Known rows, with every step that occurs:
P/T/S/Z/Q: [ 1.255 -1.766  1.305  0.987  0.777  1.554  0.350 -2.376 -1.719  4.005
  3.054  4.818  1.155 -1.122 -3.479  2.775  1.534  1.755  0.305  2.606
 -2.378 -2.477  3.064  2.464 -1.020  0.955  0.057 -1.608]
Z/Q/U/W/R/T/S: [-0.339  1.197  3.933  0.244 -0.918  1.312 -0.249 -2.061 -1.846  1.732
 -0.287  0.203 -0.487 -1.323 -1.449  3.551 -2.152  3.995  3.908  0.449
 -3.061 -1.156 -3.911  1.553 -0.815  1.006 -1.050  1.127]
C/Z/Q/U/W/R/T: [-0.996  1.597 -0.189  2.681 -1.031  0.123  1.808 -1.168  1.109  1.803
 -1.582 -0.346 -1.114  0.247 -0.866  1.261 -0.963 -0.899  2.077  0.510
 -0.921 -0.652 -4.602  0.632 -3.209 -0.231 -5.210 -0.341]
T/S/Z/Q/U/W: [ 0.071 -1.151  1.932  0.965  4.238 -2.454 -0.800 -2.797 -0.401 -0.128
  2.358  0.936 -1.122  0.717  0.010  3.096  2.508  3.152  1.255  2.443
 -1.465 -1.797 -0.833  0.936 -1.564 -0.552  1.159 -0.256]
S/Q/U: [ 0.792  1.555  3.518 -0.956 -1.029  0.652  0.454 -2.249 -2.789  0.340
 -0.976  0.659  0.128  0.674 -1.177  3.268 -2.157  3.281  2.028 -0.679
 -2.283 -1.848  0.159  0.408  0.553  1.068  0.465  2.987]
S/Q/U/W: [ 0.754  1.537  4.173 -0.464 -0.391 -0.200  0.424 -2.519 -1.462  0.189
  0.044 -0.045 -0.552 -0.275  1.070  3.904 -3.277  2.761  1.222 -0.255
 -1.029 -2.179  0.155  0.164 -0.522  2.203 -0.438  1.757]
W/R/T/S: [ 3.536  0.357 -0.034  6.179 -1.530  2.174 -1.967 -0.384 -0.902  4.437
 -1.316  1.598  1.351 -1.151 -0.627  4.325 -0.218  2.853  0.960 -1.532
 -2.441  0.718  1.066 -1.693 -1.917 -4.314  0.986 -0.403]
Q/U/W/R/T/S: [ 3.039  0.613  3.256  3.184  0.228  0.185  0.857 -1.359 -1.418 -0.181
  0.555 -2.425  0.044 -3.245  1.694  2.802 -2.854  3.471  1.750  0.944
 -1.405  0.885 -0.596 -0.770 -2.673  1.155  1.873 -0.489]
S/Z/C: [ 4.592 -1.542 -1.229  6.384  0.525  1.652  1.703 -3.850 -0.156 -0.673
  4.300  3.117 -0.039  1.049  1.945 -1.182  3.901  0.362 -3.050  4.949
  1.104 -0.385 -2.967 -1.294 -3.056 -0.713  0.075  1.976]
C/Z/Q/U/W/R: [-0.937  1.185 -0.120  2.222 -1.370 -0.036  2.199 -2.093  0.179  0.850
 -2.197  0.033 -1.641  1.323 -0.263  1.019 -0.173 -0.199  2.270  1.508
 -0.585 -0.557 -4.000  0.519 -2.994  0.272 -4.922  0.295]
P/T/S: [ 2.039 -1.876  0.870  1.901 -0.988  3.397  0.159 -1.918 -2.850  3.582
  2.186  3.941  1.951 -1.699 -3.171  2.766  0.586  2.437  1.159  2.036
 -2.611 -1.755  6.226  1.667 -0.423  2.191 -0.424 -2.479]
U/W/C/Z: [ 2.917 -0.949 -0.176  3.984 -0.228  0.031  1.049 -4.117 -0.162 -0.058
  1.597  1.309 -2.058 -0.939  4.719  1.130  0.176  1.223 -2.660  4.654
  3.515 -1.349  1.054 -2.114 -5.220  3.282 -4.857 -2.117]
U/W/C: [ 3.936 -1.311  1.090  3.310 -0.963  1.274  0.265 -4.475 -1.595 -0.068
  2.515  1.866 -1.186 -1.860  5.015  1.801 -0.306  3.207 -2.707  4.665
  2.955 -1.447  2.026 -2.430 -4.070  3.661 -3.054 -1.477]
R/T: [ 2.505 -0.357 -0.981  4.228 -2.146  4.629 -0.754  1.048  0.030  2.915
  3.476  0.748  3.522 -3.309  0.127  2.234 -1.418  1.180 -0.735 -1.361
 -2.120 -1.163  1.411 -1.414 -0.883 -0.711 -2.766 -1.205]
Q/U/W/R/T: [ 3.530  0.838  2.899  3.264 -1.142  1.208  1.686 -1.362 -1.476 -0.227
  0.772 -2.106  0.549 -3.755  2.484  2.297 -3.353  3.033  0.835  1.063
 -0.915  1.051 -1.030 -1.237 -2.696  1.142  1.359  0.077]
C/Z/Q/S/T: [-2.825 -0.033 -2.339  0.884 -1.511  0.246  1.879 -0.966 -0.048  2.179
 -1.757  0.230 -1.224  2.734 -2.195  1.222  2.221 -0.337  2.624  0.419
 -2.378 -1.215 -1.284 -0.312 -1.355  0.681 -5.578 -0.376]
U/Q/S/Z: [ 1.045 -3.391 -2.003  0.124  0.418 -3.924  0.175 -3.869 -1.914  1.777
  2.453 -2.557 -0.324  0.111 -0.119  4.624  1.735  2.531  1.890  0.479
 -2.595  0.725  3.054 -2.374  1.467 -3.291 -4.366  1.140]
R/T/S/Q/U: [ 0.548  0.739  1.681  2.288  1.837  1.032 -2.239  0.773  0.031  3.171
  1.597 -0.400  1.455 -1.863 -2.851  4.184 -1.869  2.036  2.083 -2.845
 -3.601 -1.817  0.970  0.635 -0.445 -0.915 -0.270 -1.139]
S/Z/Q/U/W/R/T: [ 1.664  0.480  2.028  1.578  1.349 -1.193  1.258 -2.043  0.620  1.336
  2.821  1.696 -0.096 -1.161  1.132  2.292  0.538  1.209 -1.449  1.905
 -0.671 -1.293 -5.699 -0.108 -2.954 -2.326  0.587  1.655]
W/C/Z: [ 3.067 -0.379 -1.860  3.107 -0.550  0.800  1.360 -4.195 -3.124  0.462
 -1.213  2.877 -1.779  1.391 -0.446 -0.680  3.220  1.992 -1.517  4.647
  2.036 -0.615  0.112 -1.545 -4.368  0.781 -3.471  0.102]
W/U/Q/S/T: [ 1.056  1.712 -0.895  1.032 -0.660 -1.911  0.267 -3.730 -4.053  2.400
  0.261 -1.100 -1.298 -1.835 -0.821  3.616 -3.473  4.155 -0.472  0.466
 -4.822 -0.837  0.668 -3.626  0.196 -2.993 -1.518  0.268]
Z/C: [ 4.415 -1.186 -0.834  7.804 -3.439  6.237  0.801 -4.159 -2.759 -0.303
  1.831  2.470  0.049  1.058  0.253 -1.563  1.812  2.058  0.783  4.338
 -0.349  0.441 -0.717 -0.735 -1.377  2.599 -2.121  1.972]
S/T: [ 1.763  0.402  0.067  1.654 -1.096  3.609  0.305 -0.119 -3.046  1.160
  2.685  2.378  2.373 -1.399 -1.636  1.108  0.366  1.479 -0.761  0.231
 -3.330 -2.209  3.911 -1.070 -0.034 -0.138  1.584 -1.488]

Rows:
[ 0.416 -2.341 -1.270 -0.578 -0.370 -2.302 -0.399 -2.854 -3.338  2.585
  1.649 -2.654  0.246 -0.576 -2.460  4.732  0.472  2.798  3.349 -0.884
 -4.654  0.130  4.981 -1.948  2.430 -2.256 -3.608 -0.028]
U/Q/S/T
[ 3.777  0.568  3.050  4.814  1.485 -0.414  1.419 -2.209 -0.709 -0.394
  1.385 -1.893 -0.943 -2.723  1.591  1.522 -1.628  2.404  0.875  2.245
 -0.618  1.225 -3.030 -0.520 -3.802  0.714  2.555  0.210]
Q/U/W/R/T/S/Z/C
[ 2.451  0.330  2.126  5.178 -0.323  0.156 -1.803 -1.625  1.687  3.394
  0.708  0.650 -0.503 -2.054  3.948  5.463 -2.789  1.629 -0.628 -0.557
  0.274 -1.230  1.385 -1.899 -3.298 -0.603 -1.877 -2.005]
U/W/R/T/S/Q
[-1.505  0.948 -0.831  1.076 -1.482  0.840  2.391 -1.739 -0.635  0.221
 -1.443  0.153 -0.719  1.657 -1.692  0.110  0.565  0.051  2.670  1.489
 -1.342 -0.891 -3.472  1.114 -1.763  0.769 -5.139  0.789]
C/Z/Q/U
[ 0.667 -0.137  1.357  2.813  3.424 -0.208 -1.320  0.379  1.643  2.520
  4.084 -0.372  1.003 -2.962 -0.763  3.366 -0.713  1.249  0.378 -0.710
 -2.351 -1.754 -1.576  0.557 -2.159 -1.109 -0.538 -1.874]
R/T/S/Z/Q/U/W
[ 0.754 -1.121  2.158  0.725  4.703 -2.890 -0.732 -3.737 -1.362  0.028
  1.817  1.637 -2.020  0.877 -0.574  2.671  3.078  3.685  0.875  3.436
 -0.802 -1.736 -1.231  0.902 -2.457 -0.385  1.357 -0.048]
T/S/Z/Q/U/W/C
[ 1.805 -0.585  0.476  2.916 -0.361  0.054  0.807 -4.393 -0.287  0.455
  1.112  1.749 -2.455 -0.595  3.713  1.382 -0.037  1.355 -1.777  4.509
  3.057 -1.878 -0.470 -1.287 -4.896  3.275 -5.467 -1.604]
U/W/C/Z/Q
[-1.634  1.384  0.021  2.592  0.412 -0.844  1.022 -1.149  1.143  1.952
 -1.821 -0.544 -1.624  0.685 -1.601  1.823 -0.543 -0.608  2.847  0.202
 -1.399 -0.768 -3.986  1.206 -3.164 -0.451 -4.636 -0.783]
C/Z/Q/U/W/R/T/S
[ 0.470  0.925  1.534  2.746  3.395 -1.082 -1.753 -0.157  1.030  3.143
  1.070 -0.753 -0.577 -1.787 -2.216  3.740 -1.743  0.877  1.112 -1.498
 -1.703 -1.962 -0.134  0.632 -2.899 -0.233 -1.746 -2.266]
R/T/S/Q/U/W/C/Z
[ 0.465  0.170  0.778  2.953  1.423  1.417 -2.922  0.670  0.599  3.916
  1.967  0.691  1.665 -1.402 -2.270  4.599 -1.229  1.633  1.269 -2.918
 -3.274 -2.371  1.916  0.262 -0.423 -1.334 -1.538 -1.594]
R/T/S/Q
[ 1.019 -0.175  2.844  0.617  1.704 -0.219  0.658 -2.946 -1.989  3.798
  0.420  3.031 -1.123 -1.082 -3.955  3.109 -0.771  1.379  1.269  2.167
 -1.266 -2.380  3.598  2.747 -2.565  3.122 -0.726 -2.404]
P/T/S/Q/U/W/C/Z
[ 0.056 -1.745 -1.397  0.721 -1.965  1.430  1.308 -0.147 -2.848  2.054
  0.100 -1.185  0.599  0.254 -0.846  2.740  2.417  3.770  1.882 -0.352
 -4.324  0.220  4.908 -3.388  0.544  1.657  0.737 -0.474]
Q/S/T
[ 0.395  0.514  3.523  1.107  2.547 -2.082 -2.044 -2.587 -1.674  1.179
 -1.666  0.219 -1.639  1.250 -1.030  5.088 -0.644  4.168  3.310 -0.445
 -2.380 -1.273  2.043  0.717 -0.719 -0.016  1.783  0.242]
T/S/Q/U/W/R
[ 1.744 -3.430 -1.893  1.792  0.385 -3.135  0.318 -4.641 -1.926  1.662
  2.469 -2.419 -0.923  0.575 -0.770  3.564  2.075  2.189  2.239  1.441
 -2.417  1.115  1.725 -2.122  1.018 -2.615 -4.294  1.680]
U/Q/S/Z/C
[ 0.106  0.586  3.830 -1.155 -1.815  1.924  1.106 -3.830 -3.637  0.030
  0.217  1.172 -0.940 -0.765 -0.669  1.856 -1.158  4.703  2.646  2.956
 -1.494 -1.530 -3.798  1.225 -1.040  3.156 -1.777  2.139]
Z/Q/U/W/C
[ 2.688 -0.105  2.785  1.551 -1.000  1.461  2.206 -2.122 -2.222 -2.318
  2.182 -2.141  0.653 -3.008  3.269  1.109 -2.452  3.418  0.832  2.516
 -0.532  0.213  0.255 -0.950 -1.823  3.605  0.390  0.169]
Q/U/W
[ 0.633  1.826  3.553 -0.311  0.626 -1.533  0.874 -3.244 -1.347  0.270
 -1.224  0.115 -2.108  0.607  0.136  2.999 -2.360  1.994  0.840  0.692
  0.043 -2.086 -1.124  0.190 -2.236  2.193 -1.404  1.394]
S/Q/U/W/C/Z
[ 1.767 -0.912 -0.637  4.165  2.663  0.707 -1.815  0.808  1.441  2.818
  4.128  0.706  2.031 -2.258 -0.740  3.052  0.773  0.917 -0.735 -0.925
 -2.234 -1.567  0.802 -0.472 -1.788 -2.481 -0.314 -2.120]
R/T/S/Z
[ 0.522  0.579  2.145  2.540  2.335  0.383 -2.262  0.582  0.974  3.021
  2.262 -0.911  0.895 -2.659 -1.348  4.554 -2.681  1.634  1.550 -2.502
 -2.855 -2.060  1.064  0.496 -1.153 -0.258 -0.938 -1.972]
R/T/S/Q/U/W
[-2.646 -0.596 -2.663  1.349 -2.292  0.316  1.921 -1.602  0.183  1.899
 -2.133  0.075 -1.315  3.023 -0.995  1.263  2.398  0.195  2.866  0.923
 -1.609 -0.762 -1.467 -0.562 -1.436  0.956 -6.824  0.313]
C/Z/Q/S
[ 2.123  1.064 -1.295  3.014 -0.065 -2.348  0.865 -5.248 -3.114  1.816
  0.766 -0.788 -2.413 -0.889  0.262  2.565 -2.153  3.669 -1.129  2.343
 -3.281 -0.099 -2.060 -3.694 -0.981 -3.002 -1.988  1.507]
W/U/Q/S/Z/C
[ 1.568  0.568 -0.064  1.036 -0.443  0.408  1.797 -4.526 -3.866  0.540
 -2.156  2.473 -2.507  1.578 -2.412 -0.567  2.539  2.645  0.531  4.518
  0.857 -0.811 -2.903  0.079 -3.846  1.373 -3.231  1.294]
W/C/Z/Q/U
[ 1.066 -0.976  2.206  0.664 -0.349  2.200 -0.525 -2.132 -2.363  4.423
  1.326  4.269  1.064 -0.788 -4.045  4.041 -0.344  2.188  1.566  0.840
 -2.809 -2.784  5.673  2.331 -0.020  2.019 -0.470 -1.731]
P/T/S/Q
[ 0.150 -1.615  0.525  1.227  3.290 -1.383 -1.421 -2.672 -0.767  0.784
  1.991  2.505 -0.466  1.899 -0.802  2.958  3.748  3.149  0.994  2.026
 -1.876 -2.023  0.060  0.796 -0.766 -1.760  0.481  0.106]
T/S/Z/Q
[ 1.094 -0.350  1.891  0.275  1.331 -0.985  1.812 -2.944 -0.175 -0.472
  3.629  1.874 -0.158 -0.343  1.740  1.426  1.359  1.689 -1.387  3.247
 -0.214 -1.806 -4.600  0.081 -2.110 -0.422  0.047  1.963]
S/Z/Q/U/W
[ 1.144 -3.144 -2.357  1.531 -0.694 -1.073  2.102 -1.642 -0.761  1.003
  1.292 -0.763 -0.175  1.251  2.499  2.618  4.379  3.292 -0.211  1.715
 -1.609  0.847  2.088 -4.025 -1.034  0.271 -0.228  1.247]
Q/S/Z
[ 2.871  1.037  0.831  5.300 -0.975  1.402 -2.407 -0.545 -0.573  5.118
 -2.108  2.000  0.800 -0.436 -1.322  5.255 -0.763  2.685  1.274 -2.395
 -2.629 -0.069  0.701 -1.264 -1.668 -4.526  0.923  0.084]
W/R/T/S/Q
[-2.018 -1.493  0.317 -0.946 -3.948  2.613  0.483 -2.463 -2.866  2.495
 -1.086  1.031 -0.146  1.906 -1.258  3.487  1.852  5.022  4.083  0.702
 -3.747 -1.040 -0.462 -0.768  1.543  2.089 -3.682  2.447]
Z/Q/S
[ 2.920  1.517  1.814  4.643 -0.529  0.855 -1.665 -0.425 -1.177  4.387
 -2.369  0.810  0.570 -0.837 -1.845  4.857 -1.328  3.044  2.090 -2.374
 -3.039  0.508 -0.275 -0.928 -1.801 -4.113  2.074  0.482]
W/R/T/S/Q/U
[ 0.821 -0.592  0.386  2.038  0.230 -0.852  1.117 -3.595 -0.499  1.230
  0.589  0.766 -2.934 -0.489  2.411  1.732  0.634  1.441 -1.113  3.762
  1.611 -1.700  0.253 -1.876 -4.633  3.592 -4.164 -2.210]
U/W/C/Z/Q/S/T
[-1.494  0.763 -0.367  1.345 -0.989  0.312  2.354 -1.979  0.260  0.078
 -0.879 -0.333 -1.195  1.008 -0.123  0.514 -0.231 -0.516  2.123  1.799
 -0.478 -1.150 -3.457  0.948 -2.490  1.515 -5.815 -0.040]
C/Z/Q/U/W
[ 2.922  0.384  2.226  1.632  0.287 -0.152  2.818 -3.194 -2.557 -2.094
  0.740 -1.753 -1.397 -2.256  2.101  0.117 -1.279  2.850  0.293  3.969
  0.957  0.295 -1.103 -0.760 -3.796  3.706 -0.514 -0.102]
Q/U/W/C/Z
